Each row comes from the steps of one path. Every step used is in the known rows, and no mark comes twice. Write the path behind each row, first mark first.
(in the rows, 100 means zero)
Known rows
saroza/ravug/pamuz/lugar/tise: 94 120 99 88 99 70 97 98 124 95 86 108 106 71 122 127 60 108 84 131 96 99 82 97 97 107 95 103 88 87 125 89 88 138 97 114 95 94 91
tise/lugar: 96 90 108 106 114 125 107 114 75 87 85 91 92 104 130 118 98 78 126 108 133 96 98 88 124 91 132 99 126 103 113 104 72 111 118 81 99 97 101
vebo/saroza/lugar: 86 87 110 83 134 74 113 111 112 90 111 96 113 63 123 102 107 113 113 90 86 64 112 122 108 110 101 98 98 141 112 105 115 70 23 84 104 119 115
pamuz/lugar/saroza/zogise: 144 107 107 94 107 100 93 60 86 82 120 87 131 103 107 101 100 118 85 89 99 85 111 70 94 136 85 91 89 117 90 80 108 58 103 96 75 142 111
zogise/saroza/lugar/pamuz/vebo: 89 90 138 92 96 67 85 89 107 111 104 106 93 111 92 98 91 124 100 100 96 71 80 129 80 86 97 122 105 71 139 123 112 89 84 92 102 122 138
vebo/pamuz/ravug: 88 82 90 123 68 127 88 100 91 95 85 114 88 99 97 86 109 79 101 115 115 110 103 120 63 98 101 100 107 101 96 143 98 105 107 125 116 80 119
sisim/pamuz/lugar/saroza/zogise: 142 110 104 97 101 95 87 49 80 71 109 87 137 109 111 109 105 129 85 94 94 89 105 74 101 128 72 86 96 115 83 78 113 65 107 100 79 136 115
fegus/pamuz/vebo: 88 94 120 93 93 90 79 57 73 91 87 116 89 126 103 121 129 116 105 111 86 80 82 106 88 76 101 94 103 95 125 117 118 122 95 93 113 112 131
lugar/saroza/ravug: 120 91 92 98 103 123 79 95 93 116 84 87 107 104 84 113 96 112 85 95 134 91 104 78 104 120 99 96 95 103 88 84 125 97 89 108 90 136 90
ravug/pamuz/vebo/saroza/lugar/tise/zegap: 69 115 127 87 131 55 139 89 135 116 97 143 107 94 127 119 69 82 115 124 82 90 73 108 124 94 85 117 105 103 124 107 91 108 95 117 82 98 105
saroza/ravug: 107 83 96 96 99 120 74 108 101 100 75 93 111 98 85 104 89 111 107 90 130 93 102 83 96 117 109 90 108 107 86 82 123 120 96 119 100 110 81
zegap/tise/zogise/saroza/lugar/pamuz/fegus: 78 100 104 89 105 102 143 94 103 121 142 86 107 96 102 89 95 123 106 103 98 135 103 110 92 103 78 106 99 76 70 103 100 105 102 96 81 100 97
zogise/saroza/vebo: 111 85 106 79 105 107 85 131 115 128 84 93 105 89 69 92 116 102 59 73 93 71 124 131 103 87 135 101 100 96 122 92 125 77 104 87 117 118 86
zogise/saroza/vebo/pamuz: 113 98 99 117 102 107 97 140 122 127 96 101 99 108 78 73 85 77 94 69 88 78 111 144 83 85 128 117 88 87 124 132 80 77 127 108 151 81 91
sepip/pamuz: 111 103 116 117 85 145 82 73 110 77 71 72 87 116 121 101 153 93 115 112 81 86 113 98 82 70 118 93 92 127 95 94 87 105 119 99 105 97 97
lugar/tise: 94 125 109 98 96 83 106 98 129 95 69 64 79 97 105 114 80 110 73 128 95 91 111 104 113 103 85 113 98 97 101 77 81 106 98 107 75 82 98
tise/loba: 110 91 102 127 97 124 113 105 121 80 92 106 90 119 91 99 125 76 123 90 99 126 107 97 97 93 114 92 110 131 83 98 108 93 105 92 87 94 88
sisim/pamuz: 95 108 98 115 86 97 73 64 89 58 54 88 101 123 111 117 128 130 99 111 86 107 100 105 115 81 73 88 124 108 66 95 112 121 109 101 96 87 107
fegus/pamuz/ravug/saroza/lugar/tise/zegap: 64 107 119 78 109 66 122 94 135 111 89 130 115 105 126 128 104 92 105 139 96 114 70 109 113 102 79 102 115 102 101 95 106 106 97 119 70 84 110
vebo/saroza/ravug/pamuz/sepip: 117 97 55 70 82 110 77 105 89 101 130 106 87 87 68 95 105 91 99 113 77 140 74 78 110 86 95 92 99 100 83 106 111 136 83 97 108 104 76
fegus/pamuz/lugar: 85 105 106 79 104 98 78 66 81 73 103 124 116 98 145 129 119 110 101 116 85 107 87 105 74 102 123 77 93 117 103 104 116 129 93 82 103 118 101
fegus/pamuz/vebo/saroza: 80 117 99 85 116 88 113 74 63 112 106 117 93 112 123 102 118 99 93 99 95 62 106 113 111 82 100 97 89 116 121 109 124 92 55 70 116 119 131
zegap/tise/zogise: 69 108 109 140 109 127 104 100 80 81 96 103 69 102 91 95 124 83 110 90 97 129 137 75 121 107 107 77 98 118 66 84 94 108 135 96 68 73 73
zogise/saroza/ravug/pamuz: 113 78 77 108 78 75 73 131 112 119 105 130 113 99 63 79 71 107 101 91 114 129 78 87 87 104 91 109 88 71 115 119 107 121 98 112 115 100 100
loba/tise: 89 101 113 111 96 100 97 85 88 110 60 102 65 99 77 73 134 95 80 107 117 104 114 99 112 111 98 80 128 98 95 103 115 117 119 96 73 93 82
zegap/tise: 70 99 108 115 121 83 88 91 83 90 93 95 68 90 98 96 114 95 97 105 100 117 139 95 102 109 93 79 107 106 72 118 107 119 115 94 62 88 80
sisim/pamuz/sepip: 113 112 75 75 69 126 61 68 80 64 93 72 82 107 83 119 147 118 90 122 59 135 85 92 123 67 83 84 126 112 52 92 123 135 106 93 87 90 77
saroza/ravug/pamuz/sisim: 111 81 66 93 87 106 96 107 97 84 107 105 103 89 97 100 92 101 126 95 100 118 84 66 80 97 99 110 101 100 82 90 93 133 87 110 114 99 93
saroza/vebo/pamuz/lugar/tise: 93 128 110 93 110 85 108 102 130 99 82 94 100 76 130 123 67 94 80 120 83 75 99 125 96 98 114 107 88 95 129 95 74 116 112 112 114 84 87
zogise/saroza/ravug: 118 86 92 85 79 117 65 130 102 127 87 91 121 99 62 89 88 126 85 74 138 93 102 93 94 112 103 105 102 90 96 84 144 96 97 112 94 109 79
ravug/saroza/vebo/pamuz: 101 101 96 116 119 101 102 143 128 120 93 109 99 106 90 77 111 64 104 80 95 79 104 129 85 90 131 103 93 93 128 124 75 87 117 100 153 82 100
ravug/pamuz/lugar/tise: 91 126 104 91 102 66 103 93 126 91 89 106 97 74 128 122 68 103 81 134 85 101 88 100 98 103 96 106 87 89 126 95 80 132 98 103 90 94 97

Which path is each row?
106 122 104 106 67 118 95 136 112 125 98 81 91 109 65 83 102 116 63 80 106 108 119 100 116 96 97 122 87 88 101 74 112 68 117 91 70 78 87 -> lugar/tise/zogise/saroza
96 99 81 93 109 110 137 80 99 110 125 113 104 89 101 89 101 99 115 111 91 134 93 77 86 93 89 100 93 86 91 119 87 144 102 96 103 110 96 -> ravug/pamuz/fegus
88 86 121 83 127 84 107 92 103 92 105 102 113 66 129 110 127 113 123 93 77 41 102 124 101 87 106 97 96 137 135 110 119 79 31 88 117 122 124 -> sepip/pamuz/vebo/saroza/lugar
109 90 78 115 73 78 85 135 118 119 104 126 109 98 63 86 63 107 98 96 112 133 77 84 100 104 84 110 83 66 114 102 97 120 106 119 112 84 96 -> lugar/tise/zogise/saroza/ravug/pamuz
75 120 110 95 119 84 129 86 65 127 102 117 79 111 123 87 95 84 93 103 121 63 101 118 122 85 104 104 108 91 131 113 106 88 76 67 107 117 128 -> loba/tise/lugar/pamuz/vebo/saroza
99 99 84 87 112 115 97 110 87 116 89 100 116 92 100 96 84 103 100 84 133 77 110 91 110 115 107 91 98 118 90 80 131 102 68 103 108 116 89 -> vebo/saroza/ravug
90 109 110 105 120 116 94 113 95 104 112 135 111 72 120 101 96 77 102 78 85 88 108 123 78 96 146 88 85 104 125 124 100 110 134 96 128 97 70 -> zegap/tise/zogise/saroza/vebo/pamuz/lugar
106 88 74 98 90 101 105 100 99 78 111 102 90 93 105 95 103 94 120 100 86 120 91 70 78 91 99 114 99 104 85 98 82 125 86 96 106 97 100 -> ravug/pamuz/sisim
81 120 109 117 105 110 128 114 116 86 94 87 90 86 108 113 99 101 101 100 87 94 115 95 134 106 97 100 89 123 96 58 83 83 86 103 86 74 94 -> vebo/saroza/lugar/tise/zogise
101 102 90 96 121 138 146 94 103 122 116 95 108 91 104 90 101 85 115 91 88 96 109 111 85 86 114 102 95 94 94 120 81 122 122 108 136 98 82 -> saroza/vebo/pamuz/fegus
87 120 101 120 93 119 109 106 109 87 91 114 98 88 107 119 83 94 102 106 98 115 95 75 117 108 109 92 86 103 102 62 84 123 122 114 92 77 80 -> saroza/ravug/pamuz/lugar/tise/zogise
120 112 108 93 105 77 113 71 81 94 122 95 125 117 102 75 80 112 100 81 102 68 109 91 103 120 74 101 95 107 100 82 107 55 85 97 98 119 132 -> lugar/pamuz/vebo/saroza/zogise
86 126 109 127 90 128 117 106 114 85 81 82 76 107 96 109 101 93 93 104 94 110 117 80 128 104 102 101 92 111 86 57 74 98 122 106 76 68 86 -> lugar/tise/zogise
111 100 99 126 99 120 103 144 119 123 99 105 97 111 75 74 90 73 99 63 87 84 112 138 90 85 131 115 85 90 120 122 76 74 136 110 151 74 87 -> tise/zogise/saroza/vebo/pamuz
113 79 80 119 96 80 92 109 90 118 97 132 100 100 82 98 80 90 105 111 129 129 70 76 108 108 90 96 99 68 117 121 89 130 105 110 114 112 103 -> loba/tise/lugar/saroza/ravug/pamuz
86 129 107 80 95 75 97 78 112 85 84 90 101 92 138 139 86 119 75 139 84 98 90 111 99 102 94 97 89 98 109 82 92 125 94 102 89 89 100 -> fegus/pamuz/lugar/tise
105 89 91 102 81 125 72 133 91 125 94 99 112 97 58 90 93 119 91 67 136 109 111 84 107 113 102 93 100 91 84 78 142 100 116 116 86 92 68 -> zegap/tise/zogise/saroza/ravug
137 98 103 108 111 96 103 74 69 88 117 77 118 112 103 104 95 109 97 93 118 98 116 68 119 130 75 91 103 104 83 87 91 59 119 99 72 121 113 -> zegap/tise/lugar/saroza/zogise
115 101 100 127 119 112 107 116 116 118 95 98 89 112 93 91 91 68 94 84 86 76 111 133 91 91 126 111 83 96 118 132 66 77 121 106 150 101 98 -> lugar/saroza/vebo/pamuz
117 92 95 90 82 87 91 107 92 93 114 96 135 115 95 78 118 106 99 103 139 110 93 75 90 131 75 86 118 87 96 81 107 64 103 101 83 98 137 -> tise/lugar/pamuz/ravug/saroza/zogise
123 106 75 86 78 146 84 124 100 109 125 85 78 100 58 89 120 77 91 87 61 120 94 113 107 70 124 103 99 101 88 108 95 101 127 100 126 80 62 -> tise/zogise/saroza/vebo/pamuz/sepip
92 90 102 135 110 104 111 102 105 82 99 112 78 109 91 101 128 75 124 93 98 141 121 99 103 97 102 77 110 125 69 110 113 104 118 95 71 81 75 -> zegap/tise/loba
104 74 118 81 100 78 82 131 126 103 108 86 118 70 85 95 111 136 98 80 91 81 104 125 91 106 98 112 103 112 117 110 127 66 54 93 91 111 107 -> zogise/saroza/lugar
100 92 77 81 81 114 99 79 79 69 106 80 95 119 119 118 129 116 114 107 85 116 94 87 82 90 97 101 103 116 60 78 100 115 82 93 105 92 105 -> fegus/pamuz/sisim
106 105 86 75 78 122 87 99 88 90 125 67 69 121 94 106 100 88 98 131 90 148 75 101 113 82 107 105 122 83 71 101 82 115 113 81 88 98 89 -> tise/lugar/pamuz/sepip
108 101 102 128 97 116 104 141 113 132 91 111 91 109 68 67 98 72 93 65 93 87 111 139 97 87 127 108 93 84 121 122 81 80 144 112 148 69 82 -> loba/tise/zogise/saroza/vebo/pamuz
146 98 103 104 104 106 104 76 76 86 114 73 123 118 103 104 93 108 98 92 118 89 108 66 117 129 81 97 103 107 90 80 88 52 112 97 80 127 118 -> tise/lugar/saroza/zogise
81 93 136 92 108 63 88 90 111 106 101 111 93 110 101 101 108 113 106 108 101 71 76 117 82 90 98 111 109 75 142 118 109 95 77 86 102 122 143 -> ravug/saroza/lugar/pamuz/vebo
101 103 103 115 126 111 107 89 62 109 103 84 74 107 120 126 112 86 85 115 129 104 117 83 130 101 102 98 104 95 98 116 86 85 109 71 70 128 103 -> zegap/tise/lugar/saroza
124 110 105 89 110 87 111 70 76 92 116 98 128 103 101 79 94 111 102 75 100 57 116 82 107 119 81 94 96 122 104 81 116 59 82 97 98 120 124 -> pamuz/vebo/saroza/zogise
117 94 80 101 109 135 122 114 90 97 107 83 93 99 118 111 101 74 119 85 95 81 101 102 91 80 127 118 102 105 96 101 67 94 110 100 141 94 91 -> tise/lugar/saroza/vebo/pamuz/sisim
69 112 122 91 116 75 129 107 145 117 90 131 110 97 122 114 89 77 111 129 99 105 74 111 108 102 85 111 114 100 110 108 92 100 107 126 79 80 103 -> vebo/pamuz/ravug/saroza/lugar/tise/zegap
122 107 100 87 103 79 107 63 69 89 120 101 131 116 105 86 99 118 104 81 94 67 107 89 106 116 74 89 93 119 99 82 117 63 79 98 104 116 133 -> fegus/pamuz/vebo/saroza/zogise
70 75 101 98 74 88 97 93 99 96 102 107 97 94 112 95 100 107 88 132 117 113 95 136 72 110 83 100 110 96 90 122 115 84 58 107 96 107 141 -> vebo/saroza/lugar/pamuz/ravug
101 89 74 89 105 115 130 87 97 117 121 116 118 85 94 93 90 105 119 105 106 131 86 72 87 99 88 96 95 83 88 111 100 153 102 112 110 110 88 -> saroza/ravug/pamuz/fegus
101 80 76 121 83 78 79 133 101 117 111 136 106 96 60 80 76 102 106 88 113 142 87 81 96 106 87 100 85 70 105 115 106 124 113 116 107 87 89 -> zegap/tise/zogise/saroza/ravug/pamuz
95 87 99 85 92 93 110 99 114 76 116 70 94 103 120 103 92 116 119 104 90 108 91 105 75 103 94 123 109 102 69 84 85 91 71 96 98 103 113 -> saroza/lugar/pamuz/sisim
90 88 123 97 88 56 93 121 136 107 117 80 101 118 93 83 71 129 92 105 101 117 89 143 81 112 84 126 99 74 96 110 94 61 76 91 92 107 129 -> zogise/saroza/lugar/pamuz
77 89 107 113 125 106 104 110 60 90 91 97 82 92 129 119 100 76 125 112 133 111 113 90 129 94 119 85 128 97 99 118 78 124 129 85 83 84 88 -> zegap/tise/lugar
